What can hang from each mark:
J_424: J_324 J_506
J_506: J_317 J_946
J_317: J_506
J_324: J_317 J_424 J_859 J_946
J_859: J_506 J_776
J_946: J_324 J_506
J_776: J_859
J_95: J_324

Known rows, with every way that one mark hangs from another:
J_324{J_317 J_424 J_859{J_776} J_946{J_506}}: [ 11  -8   5  22 -15  -3   3  19  20  24  19   6 -16 -17  47  16   6  -7
  -1  19  12]
J_424{J_324{J_317} J_506}: [ 23  11  19   2 -20  -8  32  24   8  24   9 -13  -5 -30 -24 -14  12  30
 -24  10  -1]
J_424{J_324 J_506}: [ 18  21  20  -7 -24  -8  33  19   8  27   8 -10  -3 -30 -27 -17  13  38
 -37  11  -7]
J_776{J_859{J_506{J_946}}}: [ 16  19  14 -13 -21  -7  15  13  15  27  15 -11  -8 -23 -13   5   9  59
 -22   8  14]
J_324{J_317 J_424 J_859{J_776} J_946}: [ 12  -8   5  28 -14  -1   7  20  14  24  20  -4 -12 -15  46  11  12  -8
   3  21  12]
J_95{J_324{J_317{J_506{J_946}}}}: [ 21  13  16   7 -27  -2   2  15  17  24  18 -15  -8 -22  -1   5   4  26
 -19   5   5]
J_776{J_859}: [ 17  11  28   2 -19  -7   7  18  19  28  23  -8  -5 -27 -12   4  11  43
 -31   9  12]
J_95{J_324{J_317 J_946{J_506}}}: [ 19   2  18  12 -23  -1  -1  12  18  24  19  -2  -4 -19  13   7   1  15
 -21   6   5]
J_317{J_506{J_946{J_324{J_859{J_776}}}}}: [ 12  32  10  -3 -19  -6  13  10  22  26  17 -12  -9 -25   3  10   9  38
 -27  12   4]
J_424{J_324{J_317}}: [ 19   9  16  14 -24  -7  18  19   4  25  13 -13  -8 -32 -14  -1  11  25
 -23   9   4]
J_317{J_506{J_946{J_324{J_424}}}}: [ 20  32   8  -2 -21  -9   5   8  18  24  11 -14 -15 -28   0   4   9  39
 -29   8   0]
J_324{J_317 J_859}: [ 24  -9  23  16 -14  -1   7  27  23  24  23 -11  -9 -21   1   4  13  15
 -11  18  15]
J_95{J_324{J_317 J_424 J_859 J_946{J_506}}}: [ 20 -13  19  15 -22   1  -8  17  25  22  17   1 -12 -11  28   7   2 -11
 -14  11   6]
J_95{J_324{J_424 J_859{J_506 J_776} J_946}}: [  8   9   3   4 -26   3   0   8  25  25  16  -2  -8  -8  38   5   6   6
 -18  14   0]
J_424{J_324{J_317 J_859{J_776} J_946{J_506}}}: [  9   2  15  15 -20  -4  25  16   5  26  16   2  -6 -24  14  10   7   5
 -16  16  10]
J_95{J_324{J_859}}: [ 17   4  27   4 -27   2  -1  16  29  26  23  -9  -5 -15  -2   0   9  15
 -33  12   0]
J_776{J_859{J_506{J_317 J_946}}}: [ 15  11  12 -23 -23  -8  15  10  13  31  15 -14  -7 -20 -20   9   9  66
 -17   6  13]
J_95{J_324{J_317 J_424 J_859{J_506 J_776} J_946}}: [ 12  -2   2  13 -22   3  -1  13  25  22  17  -4 -10  -8  41   7   5  -2
  -6  12   6]
J_946{J_324{J_859} J_506}: [ 20  10  25  -4 -14  -4  -4  12  46  23  19   1 -12 -21  -6   7   7  26
 -43  11   0]

Rows:
[ 21   2  13  15 -14  -6   9  16  10  25  17   1  -6 -28  15   9   5  25
 -11  12  13] | J_324{J_317 J_946{J_506}}
[ 16  16  14 -24 -29 -12  41  13  -5  33   4 -19  -5 -23 -42 -10  14  52
 -24  10  -8] | J_424{J_324 J_506{J_317 J_946}}
[ 21  18  12   0 -19  -8 -14   8  42  21  13  -1 -20 -26   3   6   6  28
 -43   5  -9] | J_946{J_324{J_424} J_506}
[ 24 -16  14  26 -11  -2   4  22  12  23  16  -5 -13 -16  33   3  11  -9
   0  20  15] | J_324{J_317 J_424 J_859 J_946}
[ 21  -1  12  21 -23  -1  -6  13  15  22  16  -9  -9 -16  24   1   6   2
 -14   8   2] | J_95{J_324{J_317 J_424 J_946}}
[ 13   5  17   9 -15  -3  41  22   5  26  12  -6   1 -20   4  -8  12   8
 -13  18   6] | J_424{J_324{J_317 J_859{J_776} J_946} J_506}
[ 16   3  11  10 -13  -4 -11  15  49  20  19   1 -21 -18  20  15   6   6
 -25  10   0] | J_946{J_324{J_317 J_424 J_859{J_776}} J_506}
[ 16   7  15 -19 -22  -8   8  12  20  30  19 -10  -6 -22 -15   7   9  62
 -22   5  12] | J_776{J_859{J_506{J_317}}}
[ 23  -1   8   0 -16  -1  15  22  20  23  14 -13 -12 -17   0   5  10  31
  -1  16  17] | J_324{J_317 J_859{J_506{J_946}}}
[ 24 -11   2  14 -11  -2   6  20  16  21  11  -4 -14 -14  37   2   9   3
   5  17  16] | J_324{J_317 J_424 J_859{J_506} J_946}
[  6   2  -7  -4 -21  -3   9   8  16  30  14  -2 -11 -11  40  10  12  21
  -3  19   5] | J_324{J_424 J_859{J_506{J_317} J_776} J_946}
[  4   7  14  -2 -26  -6  26   9   3  32  15   1  -4 -22   5  11   8  19
 -24  16   2] | J_424{J_324{J_859{J_776} J_946{J_506{J_317}}}}
[ 12  14  12   2 -17  -5 -10  11  49  22  18   3 -20 -18  17  13   7  14
 -38  12  -6] | J_946{J_324{J_424 J_859{J_776}} J_506}
[ 23 -16  14  19 -13  -4   1  22  18  23  15   4 -17 -17  34   9   5  -8
  -3  18  14] | J_324{J_317 J_424 J_859 J_946{J_506}}
[ 22  -1  25  10 -22   2  -2  21  29  23  23 -10  -7 -17   6   4   5   9
 -20   9   9] | J_95{J_324{J_317{J_506} J_859}}
[ 26 -14  15  17  -8  -3  15  27  15  23  12  -6 -11 -14  25  -8  12  -5
   0  20  11] | J_324{J_317 J_424{J_506} J_859 J_946}
[ 11   8   0   2 -18   0  17  20  21  24  18 -11 -11 -17  13  12  11  32
   2  17  15] | J_324{J_317 J_859{J_506{J_946} J_776}}
[ 28   9  12  10 -10  -6  -2  18  37  19  13 -15 -15 -21  -1  -7  13  21
 -25   7  -4] | J_946{J_324{J_317 J_424{J_506}}}
[ 22 -10  20  16 -24   2 -10  21  30  22  20 -11 -15 -12  13   2   8  -5
 -17  11   3] | J_95{J_324{J_317 J_424 J_859}}
[ 16   7  17  15 -10   0   2  16  40  22  24 -12  -8 -18   7   8  13  16
 -23  13   5] | J_946{J_324{J_317 J_859{J_776}}}
[ 12  -3  -7  17 -13  -1   8  17  18  23  15  -2 -13 -14  50  10   9   4
   8  19  14] | J_324{J_317 J_424 J_859{J_506 J_776} J_946}
[ 14   9  12  -5 -15  -4   3  13  42  26  17 -11 -13 -12   4  -1  15  21
 -29  13  -9] | J_946{J_324{J_424{J_506{J_317}} J_859{J_776}}}
[ 24  -9  12  23 -11  -4   5  22  12  22  15  -3 -13 -20  39   5   8  -8
   1  17  18] | J_324{J_317{J_506} J_424 J_859 J_946}
[ 26   6  22  11  -8  -2   0  17  38  21  21 -12  -8 -22   1   4  10  17
 -25  10  10] | J_946{J_324{J_317{J_506} J_859}}
